Every row comes from one small tree of marks. The marks that hang from a mark follow it in brackets, in alphabetical order. Every link used is in the known rows. Which tree was each row made from?
(in the rows, 128 means zero)
Known rows
pimit{tokov{bifek{vulep}}}: [196 139 114 108 116 178 172 113 110 138  98 102 144 109 163 132  85 146
  89 122  41 127]
fopo{tokov{bifek}}: [183 147 105 152 122 191 152 133 134 161  90  93 143 110 163 127  94 132
  93 115  41 134]
bifek{tokov vulep{fudog nudoga ribos viti}}: [127 149 154  80 116 148 155 109  95  96 120 120 129 123 101 146 152  91
 145 174 178 146]
nudoga{vulep{fudog ribos viti}}: [144 139 111 131 121 164 137  94 118 109  97  99 140 138 137 129 124 101
 137 128 135 131]
vulep{bifek{tokov} fudog nudoga ribos viti}: [123 150 139  84 118 153 135  58  73  87 131 106 148 131  87 166 203  43
 200 135 181 155]
tokov{deru fopo pimit}: [116 108 163 118  81 198 140 131 151 124 123  66 129 135 176 137  77 202
 115  94  57 146]
vulep{bifek{tokov} nudoga ribos}: [133 145 143  86 119 163 153  60  87 111 109 121 147 104 121 156 186  70
 153 140 131 154]
bifek{tokov{deru}}: [146 133 147 111 109 180 146 101 138 153 104 105 126  91 149 115 122 166
 102 152  86 163]
pimit{tokov{bifek{vulep{nudoga viti}} deru fopo}}: [158 119 135 105  90 193 144 111 103 120 108  77 134 134 158 131  85 160
 115 106  43 126]
ribos{vulep{bifek{tokov} fudog nudoga viti}}: [141 137 125 115 114 149 122  82  94 131 116 102 155 125 107 128 129  77
 137 126 143 156]
vulep{bifek fudog}: [171 161 111 116 113 172 160  79 138 123 116 102 158 104 143 146 150  91
 125 116 111 169]
fudog{vulep{bifek{tokov{deru}} nudoga ribos viti}}: [127 127 125  95  91 158 120  81  98 133 115  96 129 133 120 133 162  85
 163 107 142 145]
vulep{bifek{tokov{fopo}} nudoga viti}: [140 144 148  99  98 174 125  89  83 135 106 107 150 112 103 144 169  89
 147 116 138 175]
pimit{tokov{bifek{vulep{fudog viti}} deru fopo}}: [160 124 131 110  91 193 149 111 110 115 115  74 131 137 161 131  82 163
 116 107  50 125]
bifek{tokov{fopo}}: [147 163 143 125 112 188 166 102 127 145  96 114 125 106 154 134 111 148
 103 139  93 164]
pimit{tokov{bifek{vulep{nudoga viti}} fopo}}: [173 143 124 110 103 190 164 113  95 123  98  94 139 132 157 142  84 139
 110 107  52 126]
vulep{bifek fudog nudoga ribos viti}: [136 148 129  87 111 158 134  66  90  87 121 102 163 136 101 179 194  35
 200 114 167 152]
bifek{tokov{deru fopo pimit} vulep{fudog}}: [106 127 171  97  95 169 158 132 127  97 148  84 107 125 139 121 101 176
 105 155 129 151]
fudog{vulep{bifek{tokov} nudoga ribos viti}}: [137 138 120  98  96 157 130  82  97 135 111 104 133 133 119 139 163  75
 161 107 147 148]
nudoga{vulep{bifek{tokov{pimit}} fudog ribos viti}}: [129 126 125 123 121 153 129  83  90 100 123  92 133 133 115 123 149 104
 137 133 155 139]
pimit{tokov{bifek{vulep{nudoga ribos}} deru fopo}}: [151 122 135 102  95 193 156 102 104 109 110  80 129 135 166 137  90 154
 118 111  41 118]
viti{vulep{bifek{tokov{fopo pimit}} fudog}}: [124 159 142 137 102 172 156  87 111  90 120  84 160 109 129 126 131 140
 129 123 104 158]
pimit{tokov}: [196 155 107 114 136 183 179  95 129 153  88 112 141  91 170 142 100 137
 113 112  53 132]

Write each row's tree
[110 126 166  75 102 152 137 109 102  92 130 103 123 125 104 136 152 112
 151 175 169 146]
bifek{tokov{deru} vulep{fudog nudoga ribos viti}}
[129 136 122 130 115 162 130  77  92  99 114  94 131 138 120 126 149  95
 139 131 154 141]
nudoga{vulep{bifek{tokov{fopo}} fudog ribos viti}}
[110  95 168 107  59 190 134 149 124  89 146  48 133 166 160 123  63 202
  94 111  54 138]
tokov{bifek{vulep{fudog}} deru fopo pimit}
[117  85 173 108  54 191 130 156 122 103 136  52 136 159 165 122  59 214
  80 109  40 139]
tokov{bifek{vulep} deru fopo pimit}
[164 137 124 118 111 200 162  93 134 138  99  88 127 110 180 139  90 163
 124  99  43 129]
pimit{tokov{deru fopo}}
[147 160 126 138 101 173 153  84 127 100 102  89 177 102 136 130 135 122
 126 117  93 160]
viti{vulep{bifek fudog}}
[126 157 133  90 126 159 165  68 103 105 141 105 141 107 114 132 167  79
 153 132 138 168]
vulep{bifek{tokov{pimit}} fudog nudoga}
[145 154 156 110 101 177 167 131 122 129 104 118 121 106 146 132 104 149
  79 160 120 158]
bifek{tokov{fopo} vulep}
[147 142 117 120 115 158 131  98 119 137 101 104 161 135 127 135  99  84
 138 117 122 144]
ribos{vulep{fudog nudoga viti}}
[132 120 131 132 108 173 134  93 114 129 111  88 128 112 146  96 118 147
  88 126 103 151]
nudoga{vulep{bifek{tokov{deru fopo pimit}}}}
[156 142 107 106  89 165 127  97 118 156 101 101 145 125 131 129 142  81
 140  88 123 157]
fudog{vulep{bifek nudoga viti}}
[111 133 147  80 109 155 124  57  79  85 136  93 143 133  88 159 203  59
 203 136 176 155]
vulep{bifek{tokov{deru}} fudog nudoga ribos viti}
[118  92 165 119  62 201 128 136 125 114 132  50 138 159 171 123  63 212
  96  95  21 143]
tokov{bifek deru fopo pimit}
[125  82 161  90  75 167 132 143 120  94 147  59 143 151 149 123  85 186
 100 133  65 132]
tokov{bifek{vulep{fudog ribos}} deru pimit}
[120 122 125 120 123 159 141  73 107  96 128  89 125 124 134 110 144 115
 125 139 134 137]
nudoga{vulep{bifek{tokov{deru pimit}} fudog ribos}}
[111 150 140  80 129 152 166  54  87  77 145 106 138 123 111 157 187  60
 182 139 156 148]
vulep{bifek{tokov{pimit}} fudog nudoga ribos}
[137 111 150  90  90 159 145 144  94  93 135  83 155 157 126 142  97 138
 116 129  94 133]
tokov{bifek{vulep{fudog nudoga ribos viti}} pimit}
[111  89 171 106  52 187 121 156 116  90 147  44 136 172 147 126  67 200
 103 108  67 140]
tokov{bifek{vulep{fudog viti}} deru fopo pimit}
[127 125 152  86 107 166 140  83 104 132 126 100 143  95 124 124 159 118
 128 129 106 169]
vulep{bifek{tokov{deru pimit}} nudoga}
[101 111 185  85  84 167 132 145 101 112 133  89 117 128 116 125 111 168
 118 148 137 152]
bifek{tokov{deru fopo pimit} vulep{nudoga viti}}
[152  90 154 100  62 179 111 136 119 120 108  74 154 139 144 128 101 168
  93 136  66 142]
tokov{bifek{vulep{ribos viti}} deru}
[149 130 140  87 101 164 123  83  86 117  99 109 169 122 110 176 184  61
 172 111 142 153]
vulep{bifek nudoga ribos viti}
[154 148 102 109  96 169 148  87 130 153 101 105 141 116 149 123 136  82
 127  93 105 156]
fudog{vulep{bifek nudoga}}
[143 142 111 105  97 166 137  98 121 140  94 106 140 142 139 146 132  83
 161  99 125 135]
fudog{vulep{nudoga ribos viti}}
[138 133 126 129 107 163 134  81 119 130 121  92 143 123 140 122 108 114
 109 124 114 153]
ribos{vulep{bifek{tokov{deru fopo}} fudog}}
[120 159 134 120 106 166 156  66 105  72 106  95 176 117 125 146 159  86
 166 123 114 146]
viti{vulep{bifek fudog nudoga ribos}}
[184 134 120  99 115 174 162 107  93 126  99 102 147 121 147 142 101 128
 115 121  60 121]
pimit{tokov{bifek{vulep{nudoga ribos viti}}}}
[163 141 110 130 113 160 140  86 129 138 109 101 161 117 145 132 106  97
 105 117 108 151]
ribos{vulep{bifek fudog}}
[171 127 136 106  99 167 121  96 100 128  98 102 167 118 124 178 170  96
 147 112 132 152]
vulep{bifek ribos viti}
[145 103 155  91  86 160 140 152  92 107 125  86 158 150 130 141  93 150
 102 128  82 134]
tokov{bifek{vulep{nudoga ribos viti}} pimit}
[137 134 119 126 121 155 129  76  94 105 113  97 135 128 116 122 154  93
 136 137 156 142]
nudoga{vulep{bifek{tokov} fudog ribos viti}}
